Known rows, with every way that one mark hangs from another
gevab{fulur{rador{kugugim}} suzad zovur}: -17 -14 -20 -10  -1  28   6 -36   4 -14 -12 -12 -20  27  -2 -29 -73 -16  -8  21
kugugim{rador{gevab{suzad}}}:  -9 -16  -1  19  -8  29  15 -19   1 -10 -18  -8 -13  25 -12 -29 -14  18  18 -14
kugugim{rador{gevab}}:  -8 -18  -1   7  -9  24  11  -1   4  -7  -6  -3  -2  19  -6 -33  24  24  14  -3
suzad{fulur zovur}: -20   0  -8  -2 -15  11   6 -25 -11  -8  -3  -8  -1  14  -8   0  14  29   2  39
zovur{gevab}:  -2   0  -6  14  -7  23  -3 -19  -3 -13   3 -23   4  20   2  -7  33  12  10   6
gevab{zovur}: -24   3  -7   3  -7  11   6 -12   5   7  -4  23  -2  11  -4 -10 -28 -14  -8  19
kugugim{rador}:  -2 -17  -1  13  -5  13   5   8  -7  -5 -10 -21  -6  14  -8 -28  11  10   4 -10
kugugim{rador{gevab{fulur}}}:   1 -16  -3   4  -3  23  -1  12   0  -8  -5 -30 -11  26  -1 -38  -3  26  13   0
zovur{gevab{fulur{rador}}}:   5 -10 -10   4  -4  33 -12 -12   3 -28   5 -32  -2  21   6 -23  47  21   0  11
kugugim{suzad}: -12 -13  -2  20  -3   0   7   8   2  -4 -17 -12  -2  21  -3 -14  20   7  11  -5
zovur{rador{gevab{suzad} kugugim}}: -29 -11 -10   3  -5  33  18 -52   2  -3   9  15 -11  23  -9 -29 -63  -3  26  -2
suzad{gevab{fulur} zovur{rador{kugugim}}}: -17 -18 -11   8 -12  33  -4 -54 -20 -17  11 -24  -8  21  -7 -21 -51  -1  15  27
fulur{suzad{gevab zovur}}: -18  -9  -8  29 -19  23   4 -25  -7 -22 -11 -18 -10  13 -14  10  23  17   9  42
fulur{rador suzad{gevab}}: -16 -16 -11  15 -12  27  12  -4  21 -27  -7  -7  -9  10  -1  -2  70  27   2  31
suzad{fulur gevab zovur{rador{kugugim}}}: -30  -9 -14   4 -20  29  14 -67 -13 -16   8  -1   4  17  -6  -4 -17  28  10  48
zovur{gevab{fulur}}:   8   1 -10   9  -2  22 -15  -8  -7 -13   3 -49  -6  26   6 -12   8  12   9   9
rador{gevab{fulur}}: -10  -1  -7 -10  -2  17  -2   3   9  -2   7 -19 -12  25   8 -24  -5  18  18  13
rador{gevab{zovur} kugugim{suzad}}: -29 -17 -13   5  -8  15  17 -25  11  -4 -17  19   6  31   1 -26 -31   3  12  25
fulur{rador{gevab}}: -22 -15  -3 -11 -10  30  13 -10  24 -14   8  27   2  15   3 -29  60  26  10   9
zovur{gevab{fulur} rador}:   0   1  -6  20  -2  29 -13 -26 -11 -11  16 -18  -4  17  -5 -19 -13   3   5   1
suzad{zovur}: -18 -10  -2   7 -12  16  -1 -22 -15  -8   0  -3  -5  11 -13 -10   4   0   6  15
zovur{gevab{suzad} rador}: -10   1  -3  34  -7  35   3 -56  -9 -13   3   2  -6  16 -16 -10 -23  -4  10 -12
suzad{fulur gevab zovur{rador}}: -30  -1  -5  18 -22  26  13 -59  -7 -13   6  20   5   8 -11   4   8  32   4  41
kugugim{rador{gevab{fulur{suzad}}}}:   3 -16 -10  16  -2  23   0  24   1 -13 -12 -42 -21  23  -9 -27   2  29  10  17
suzad{gevab{fulur{rador{kugugim}} zovur}}: -19 -17 -19  -9  -9  31   5 -31  13 -21  -4  -8  -5  25  12 -23 -23   5  -5  42

Rows
-32   1 -11  37 -13  26  14 -33   9  -4  -1  37  -8   2 -15   7 -28  -8  -8  39
fulur{suzad{gevab{zovur{rador}}}}
 -6 -24  -5  19  -6  18   3  -4  14 -27 -19 -25  -4  26   7 -19  53  30   6  11
kugugim{suzad{gevab{fulur{rador}}}}
-33 -11  -6  -6 -13  33  16 -26  26 -10   2  60   5  11  -1 -26  28   9  -6  26
fulur{rador{gevab{zovur}}}
-21 -30 -17   9 -19  37   9 -38  -1 -39  -7 -18  -6  18 -10  -8  39  22   6  50
fulur{rador{kugugim} suzad{gevab zovur}}
-19 -13 -21 -27  -7  17  16 -14  12 -16   2 -14   2  20  10 -20  33  36   2  36
suzad{fulur{rador{kugugim}}}
  7   4 -10  19  -1  27 -11 -27 -10 -16 -10 -55 -17  32  -1  -8 -26   7  13   0
zovur{gevab{fulur suzad}}
-11 -10 -13  10  -6  32   0 -46 -10 -13  18 -12   6  19  -4 -21 -14  -4  13   5
zovur{gevab rador{kugugim}}
-32 -19 -22  -6 -10  35  18 -21  22 -18  -3  29  -4  18  -5 -23   5   9  -3  51
fulur{rador{gevab{zovur} kugugim} suzad}
-15 -15 -28  -8  -1  24   2   0   6 -17  -6 -16 -19  18  -3 -22 -31  -7 -14  47
gevab{fulur{rador{kugugim} suzad} zovur}
-29 -10 -15  -5 -13  20  10 -52 -19  -8  12   3   1  13 -13 -14 -33  15   5  38
suzad{fulur zovur{rador{kugugim}}}
-13 -27 -10   4  -6  19  -2 -25 -13 -19 -12 -34  -6  39  -5 -32 -22  18  24  25
rador{gevab{fulur} kugugim{suzad{zovur}}}
-19 -16 -14  16   2  12   2 -22  -8   0  -7   2  -5  23  -8 -31 -89 -21  -4  15
gevab{fulur zovur{rador{kugugim{suzad}}}}
 -9 -19 -12  10  -8  27  -8  -3  -8 -29  -5 -25 -21  11 -18 -15  27  14  -7  36
gevab{fulur{rador suzad{zovur}}}
-31  -7 -15 -15 -10  23  14 -30  11   1   2  23   2  25   5 -23 -44  -3   9  32
rador{gevab{zovur} kugugim}
-24 -18 -13  18 -11  12  15 -32   7 -11 -25   0   5  30   4  -9 -27   2   6  29
rador{kugugim{suzad{gevab{zovur}}}}
-33   4  -4  26  -6  24  15 -49  -1   7  -3  46 -12   7 -21 -12 -84 -30  -8   1
gevab{suzad zovur{rador}}
 -8 -19  -1  31 -12  14  -4 -22 -13 -22 -22 -38  -7  29  -6  -8   8  21  12  21
kugugim{suzad{gevab{fulur} zovur}}
-26  -5 -10 -20 -12  26  19 -15  27 -14   4  24   6  16   8 -19  73  55   5  35
suzad{fulur{rador{gevab}}}
 -3 -29   2  44 -10  12  12  -2   0 -18 -33 -29   2  25  -5 -20  38  28  11  -7
kugugim{rador suzad{gevab}}
-31   8  -7   9  -9  27  24 -47  11   0   3  31  -7  16  -8 -10 -27  28  13  16
zovur{rador{gevab{suzad{fulur}}}}
-21   4  -8   9  -2  17  -2 -18  -2   8  10  24 -11   7 -10 -21 -71 -24 -11  16
gevab{fulur zovur{rador}}
-32  -1 -17  -5  -8  28  25 -57   5  -3   6  11  -7  25  -3 -18 -54  24  20  22
zovur{rador{gevab{suzad{fulur}} kugugim}}
-18  -1  -4   1  -3  25   0 -15   5   2  21  10  -9  15  -2 -30 -24   8  15   5
zovur{rador{gevab{fulur}}}
